Known rows, with every step that occurs
loboz > nimoz > folofu: [  5.6  23.9 -14.3  -9.0 -12.1 -29.3  13.2  29.2 -50.8 -57.8 -12.1  10.4
  27.4   0.1  -0.2  19.2 -23.0   9.8 -34.8   7.5   5.6  10.2  11.9 -16.1
  -1.1   7.7]
garove > ziri > folofu > nimoz > loboz > regor > ronu > papuz: [ -9.5   5.1   4.3   0.6  23.7  20.0 -60.2  -9.0  14.4  38.0  22.2  19.6
  -6.0  -7.4 -13.4   3.3  21.8   6.8  24.0   4.0 -22.7  -9.4   3.5  31.4
  29.4   2.4]
ronu > regor: [ -4.7   6.6   7.9   1.5 -14.7  -3.9   5.5  -8.8   0.4  23.6  13.2   5.4
   5.4 -10.6 -18.2   9.1  39.8  31.0  23.3   8.1  -5.1 -15.3   8.1  16.0
   9.4  -5.2]
papuz > vike: [ 17.7  16.2 -10.2   8.5  -1.1 -11.4  36.3   1.0 -37.2  14.2   0.9   7.4
  20.1 -18.4 -15.8  11.3  18.5  -9.5   0.6   5.6  14.3 -50.4   6.4  29.3
 -14.2 -20.9]
papuz > ronu: [ -5.3  -3.1  -4.5  13.9 -25.2   2.3   9.8  -9.5  -4.4  15.5   8.0   4.0
  18.1  -8.5 -18.6  -2.8  18.5  -4.0  28.2  15.2  14.4 -17.1  -3.6  34.7
  -8.9 -35.6]
ronu > vere > garove > ziri: [-19.0 -15.2 -24.9  14.9  13.6 -15.2  50.2   3.9  19.3   2.8  -5.5 -12.0
   1.4   9.6   7.3 -17.3  11.1 -22.0  17.0 -13.7 -23.7  16.7 -19.2 -16.3
 -12.0 -15.5]
regor > ronu: [ -8.0   0.0  -8.9  14.5   0.6  -5.8 -11.2  -7.0   7.9  11.0  16.5   9.3
  14.2 -19.2 -37.1  11.0  16.3   9.1  16.2   8.6 -14.5 -19.1   5.1  22.9
  21.7  -1.4]
folofu > vere > garove: [  1.1  -4.8  13.4  28.2   5.1   7.8  34.7  12.4   1.8 -22.5  -0.3  -7.6
   8.5  22.5  -2.7  -7.6  -7.2   5.6  -1.2  -3.5  -0.6  -6.6   6.9 -28.0
 -20.8   5.3]
ziri > folofu > nimoz > loboz > regor > ronu > papuz: [ -1.8   8.0  11.5   3.7  17.3  19.8 -57.8  -7.6   7.8  37.5  22.9  22.9
  -2.5 -10.1 -13.1   8.0  18.9  13.8  22.7   5.0 -18.3 -17.9   8.9  34.9
  24.6   4.9]
regor > ronu > vere > garove > gemaf: [ -4.4   0.7  -7.6  20.1   2.5   7.4  39.7  -7.2  38.6  10.2  16.0 -10.1
 -14.4   3.0 -11.2  -0.2   5.3 -31.3  19.0  -3.7 -15.8  16.7  -5.8  -2.7
 -37.1 -18.7]
vere > garove: [ -1.5  -6.3  -2.1  17.1  -7.4  -6.2  30.0   3.6  -3.9 -13.3  -2.0  -9.7
  14.3  12.7  15.9 -10.4  10.9  -1.4   6.5  -6.6 -11.9 -12.3  13.1 -13.1
 -22.4  -8.8]
ziri > folofu: [  9.9  -2.1   3.2 -23.6   2.1 -15.9 -17.6  -7.8 -12.3 -16.0 -14.8 -12.0
  -2.5 -12.6 -17.9  -5.1  -1.5   5.1 -33.3  -3.0   0.9 -12.5   4.0  -1.7
  -8.6 -25.5]
folofu > ziri > garove > gemaf: [ 17.2   4.7 -13.6 -37.0   6.5  30.3  10.7  -0.6  28.8 -28.9  28.5 -24.1
 -38.1   7.2 -12.7   4.5  -4.1 -13.9  -7.6  -9.6  -3.7  31.4   3.2  10.6
 -40.6 -18.1]
folofu > nimoz > loboz: [ 11.2   1.0   1.7 -14.4 -26.4  -4.4 -15.5   4.4 -37.9   4.1  -6.1  11.3
  -1.8   0.2  48.1   4.5 -23.9 -12.2 -21.3  -3.1  35.4   4.7   9.1   1.8
 -11.6  37.3]
nimoz > folofu > vere > ronu: [ 11.3  12.8  15.3  40.4 -14.0   8.5  27.7  13.8 -13.5 -42.1 -29.5 -10.0
   3.7  11.1 -34.0  -8.3 -18.6  16.0 -24.8   2.7  -4.9   9.0  -8.1 -36.0
   4.5   8.7]
loboz > nimoz > folofu > ziri: [ 21.8   2.6 -17.5 -27.3  -2.7  -7.4  34.5  22.3 -40.8 -61.9   9.6   6.0
   4.4   4.0   6.8   7.3 -17.8  13.4 -22.5   1.2   9.2  15.1  13.4  -0.9
   2.1  30.8]
nimoz > loboz > regor > ronu: [-10.0   4.4   6.2  -2.3  -3.1   6.4 -44.3  -5.6  15.9  28.1  12.7  27.1
  21.3 -17.7 -10.4  25.8  17.3  17.3  29.3  23.8   0.0 -23.3   9.3  26.9
  39.0  12.3]
garove > ziri: [-15.5  -6.8 -32.0 -13.6   3.0 -17.2  20.6  -0.1   1.1  -4.6  -2.7 -10.2
   4.0  -0.8 -11.6  -9.4  16.8 -11.9   0.2  -2.2 -23.0   9.7 -11.6  -2.2
   1.9 -17.0]
garove > ziri > folofu > vere: [  2.2  -4.2  12.0  -7.6  21.4   2.0  -1.2   6.5   4.2 -27.4  -7.8 -10.9
  -8.9   7.5 -42.5  -4.4 -19.4   6.8 -34.4   2.9   5.0   7.1 -13.1 -22.2
   1.1  -2.7]
vere > garove > ziri > folofu > nimoz > loboz > regor: [ -5.3   0.8  14.3 -37.6 -13.6   9.0 -42.2  -2.0  -1.1  18.0  -9.3  16.0
   4.7   7.3  41.6   9.7  -3.6  10.2   1.1  14.5  15.4   1.4   8.4  -4.6
  16.7  21.4]
folofu > nimoz > loboz > regor > ronu: [ -8.7   5.4   7.9  -6.0  -7.8   9.1 -49.4  -6.9  11.0  32.9  13.2  28.0
  13.0 -15.1  -5.0  24.8   8.6  18.3  24.3  21.4   4.3 -15.4  10.2  24.3
  41.1  26.1]
vere > ronu > regor: [ -1.8   8.1  12.0  26.0 -22.7   4.1   9.2 -13.7   4.9  20.7  -2.8  -5.2
   0.7  -5.1 -18.4  -2.1  37.3  29.1  22.8   2.9 -18.5 -10.2   4.0   3.1
  20.7  -5.3]
vere > garove > ziri > folofu: [ -7.1 -15.2  -8.4 -20.2  15.3 -11.0 -18.4  -9.4   9.2 -20.2 -12.2 -24.5
  -7.1   5.7  -2.9 -21.8   1.7  -7.7 -25.2  -6.4 -15.8   5.4  -5.6 -15.5
  -4.9 -28.5]
vere > ronu > papuz: [  6.7  11.4  -0.9  36.1   2.5   8.8  14.4   1.5 -10.0   9.9  -1.4  -3.4
  -0.5  -1.8 -23.1 -15.3  26.9   1.8  11.8 -13.7 -41.7 -16.0   3.3  11.0
  -1.2 -21.3]
loboz > nimoz: [  3.8  21.6 -24.0  -9.8 -15.1 -37.3  21.2  20.3 -44.8 -19.4  -3.2   4.8
  25.3  -8.2  10.4  18.2 -11.6  -7.8 -16.0  -3.4 -16.3 -12.0  18.9   1.8
  15.9  -2.6]

Rows
[-4.0 -7.4 13.6 26.8  5.1  0.3 10.5 -2.3 19.7 24.2 -3.4  8.0 -1.3  0.9
 25.2  0.1 -8.7 -6.3 20.1 -8.2  6.9 -1.0 -2.0 -8.2 -1.5 14.3]
ziri > folofu > nimoz > loboz > regor > ronu > vere > garove
[ -2.1   5.7   6.1  20.2   1.3 -11.5  23.7   2.8  16.8  48.4   0.2  28.0
   2.0 -25.4  -9.1  22.5  -2.8  -1.5  33.4  -1.2  10.2  -3.2 -14.0  15.9
  18.4  18.4]
folofu > nimoz > loboz > regor > ronu > vere
[ -6.6 -16.0  -7.1 -10.7  20.0 -14.7  -0.7  -7.9  15.1  -9.5 -16.0 -21.0
  -8.6   0.3  -2.1 -20.2  -1.3 -13.2 -18.8 -10.7 -13.0   9.4 -13.8 -15.3
  -8.9 -28.7]
ronu > vere > garove > ziri > folofu
[-10.7 -16.8  -7.6  -2.9  25.0 -11.7 -13.6 -12.2  23.3  -4.0  -7.3 -17.9
  -9.3  -3.8  -8.7 -16.8   1.7 -12.2 -11.1  -8.6 -15.5   6.5 -14.0 -11.0
   2.0 -24.9]
regor > ronu > vere > garove > ziri > folofu
[  2.4 -12.3   6.0  -5.0 -12.2   2.5 -22.8  -5.1 -13.1  13.4  -8.0   2.5
 -12.6   4.3  54.2  -9.2 -28.7 -26.1 -12.5  -6.1  38.5  17.0  -6.5  -1.5
 -13.6  21.9]
papuz > ronu > vere > garove > ziri > folofu > nimoz > loboz
[-18.1  -5.6 -18.7   6.5  15.5  -6.2  21.4  16.3   1.1 -36.5  -2.2 -12.2
   7.8  25.0   7.3  -9.8  -9.4  -9.8  -8.9  -0.1 -17.3  24.4  -8.7 -32.9
   0.1   3.6]
loboz > nimoz > folofu > vere > garove > ziri
[  0.0  -7.8  -5.1 -26.3  -8.6  -4.4 -22.1 -13.5 -11.9  -3.2  -6.5 -15.1
 -28.1  10.8  13.1 -18.6 -21.4  -4.9 -35.8 -11.6   2.9  20.5   0.7 -17.4
  -4.4  17.6]
vere > garove > ziri > folofu > nimoz
[ -4.3  -9.3   2.9  45.0  -3.1  -5.3  58.5   2.7  14.8  17.1  -2.4  -2.1
  10.4   4.0  10.5 -10.1   7.8 -14.9  36.2  -9.8   3.6  -6.4  -7.6  -0.3
 -27.6 -20.6]
papuz > ronu > vere > garove
[-11.7   1.4  11.6  14.5 -23.4   9.3  -5.3 -18.8  10.6  37.9  21.0   8.1
  10.1  -9.8 -21.5   6.2  44.4  25.6  47.7  18.6   7.7 -16.0   0.7  36.5
  10.3 -21.4]
papuz > ronu > regor
[  4.5  -7.5  21.1  18.7  11.4   7.5  13.4   6.7   5.6 -27.6  -5.2 -13.4
   0.7  21.9  -1.9 -11.4 -13.2   6.2 -14.6  -3.0   2.6  -6.0   5.4 -28.9
 -19.8  -1.6]
ziri > folofu > vere > garove
[ -4.9   2.6  15.2 -29.8  -8.7   3.9 -24.1   0.3   4.7  27.0 -13.7  19.1
   3.7   3.4  41.9  11.0  -6.8   4.7   8.6   9.5  18.7   4.5   0.5  -3.1
  14.2  20.8]
ronu > vere > garove > ziri > folofu > nimoz > loboz > regor
[  0.9  11.2  13.3 -29.5 -18.6   0.5 -20.1   7.2  -8.3  15.6  -9.2  26.8
  25.7  -6.7  22.7  24.2  12.8  16.4  15.3  21.6  14.3 -18.7  11.2  11.9
  13.2   6.5]
nimoz > loboz > regor
[ 24.2  -3.0  -7.6 -32.8  15.3  22.8   3.8  11.4   5.2 -42.2  18.2 -20.4
 -25.1   5.0   2.9   2.5  -5.9  16.8  -8.3 -21.3   8.4  13.0   8.2   9.6
 -16.8  -3.6]
folofu > ziri > garove
[ 25.9   1.5  -3.7 -32.6  16.3  24.0  -1.6  18.7  -0.7 -63.8  14.7 -16.7
 -22.2   9.2   0.9   4.3 -14.5  23.9 -18.8 -15.9  17.0  23.2   7.6   1.0
 -21.7   2.2]
nimoz > folofu > ziri > garove
[  7.2  -5.2   1.1 -26.7 -12.7  -2.9 -38.3  -2.5 -28.7  -0.8  -9.6   2.6
 -12.4   0.6  46.1  -3.4 -28.2 -17.2 -34.7  -5.1  32.4  14.6   2.1  -5.2
  -6.6  28.3]
garove > ziri > folofu > nimoz > loboz
[ 10.3  17.6  10.5  39.1 -14.4   0.9  28.1  18.9 -22.8 -45.9 -28.4  -8.5
   7.5  12.4 -24.8  -2.8 -26.2  12.0 -28.7   1.4  -8.9   9.6  -2.6 -37.6
  13.1  12.2]
loboz > nimoz > folofu > vere > ronu
[-16.8  -4.3   7.0  -7.1   4.4  12.4 -64.2 -12.4  25.2  25.4  11.1  17.3
   5.4  -5.3   5.9  12.3   5.1  10.7  19.3  19.1  -1.3  -5.8   5.0  12.3
  40.2  21.3]
vere > garove > ziri > folofu > nimoz > loboz > regor > ronu
[-22.9 -14.0 -15.4   8.5  10.6  -1.5  13.3  -0.5  25.9  20.5   0.0   0.2
  -3.2   9.0  24.8  -7.7   3.4 -17.8  24.8  -4.7 -11.5  19.7 -16.6 -10.6
   9.1  12.0]
folofu > nimoz > loboz > regor > ronu > vere > garove > ziri
[ -7.8   0.0   3.2  10.1  11.8 -10.7   8.0  -2.3  25.7  46.1  -2.8  21.2
  -5.8 -24.0  -7.6  15.6  -5.3  -7.1  23.9  -2.5   6.4   5.6 -21.5  12.1
  22.9  11.6]
garove > ziri > folofu > nimoz > loboz > regor > ronu > vere
[  0.4   2.3   2.7   5.2  -0.1  19.8  30.9  -0.1  26.3 -16.3  14.2 -15.4
 -14.9  20.0 -14.8  -2.4  -4.0 -22.3  -2.4   3.3  -9.8  18.7   1.3 -15.6
 -42.7 -11.9]
folofu > vere > garove > gemaf
[-10.8 -17.7  -5.5  -3.8  15.7  -8.7  -5.6 -12.8  18.7  -2.8 -10.7 -19.0
  -8.7   0.2  -3.8 -21.7   1.4 -16.1  -7.1  -5.7  -6.0   7.7 -16.8  -6.9
  -9.4 -36.5]
papuz > ronu > vere > garove > ziri > folofu
[  3.1 -10.9   5.2  -5.5  -3.7  -0.6 -31.0  -3.9  -9.3  12.0  -5.3   4.3
 -13.4   0.7  49.8  -4.4 -29.8 -21.7 -16.1  -9.4  30.6  16.4  -3.8  -6.1
  -2.6  34.1]
regor > ronu > vere > garove > ziri > folofu > nimoz > loboz
[ 11.9   2.4   2.9 -29.8 -17.8  -7.9 -21.6 -12.1 -26.6   0.1  -8.6  -6.3
 -23.2  -1.5   1.1  -7.5 -23.0   3.9 -41.5  -9.4  14.1   7.0   8.0  -8.0
  -5.0  19.1]
ziri > folofu > nimoz
[ 22.9  18.8   8.0  36.3  19.6  12.5  15.0  -1.3 -26.3  15.7  -2.0   1.8
   4.5  -9.7 -31.0  -2.7  15.5  -7.3  -1.9  -1.8  -3.6 -48.1   0.2  24.9
  -5.4 -24.4]
ziri > folofu > vere > ronu > papuz > vike
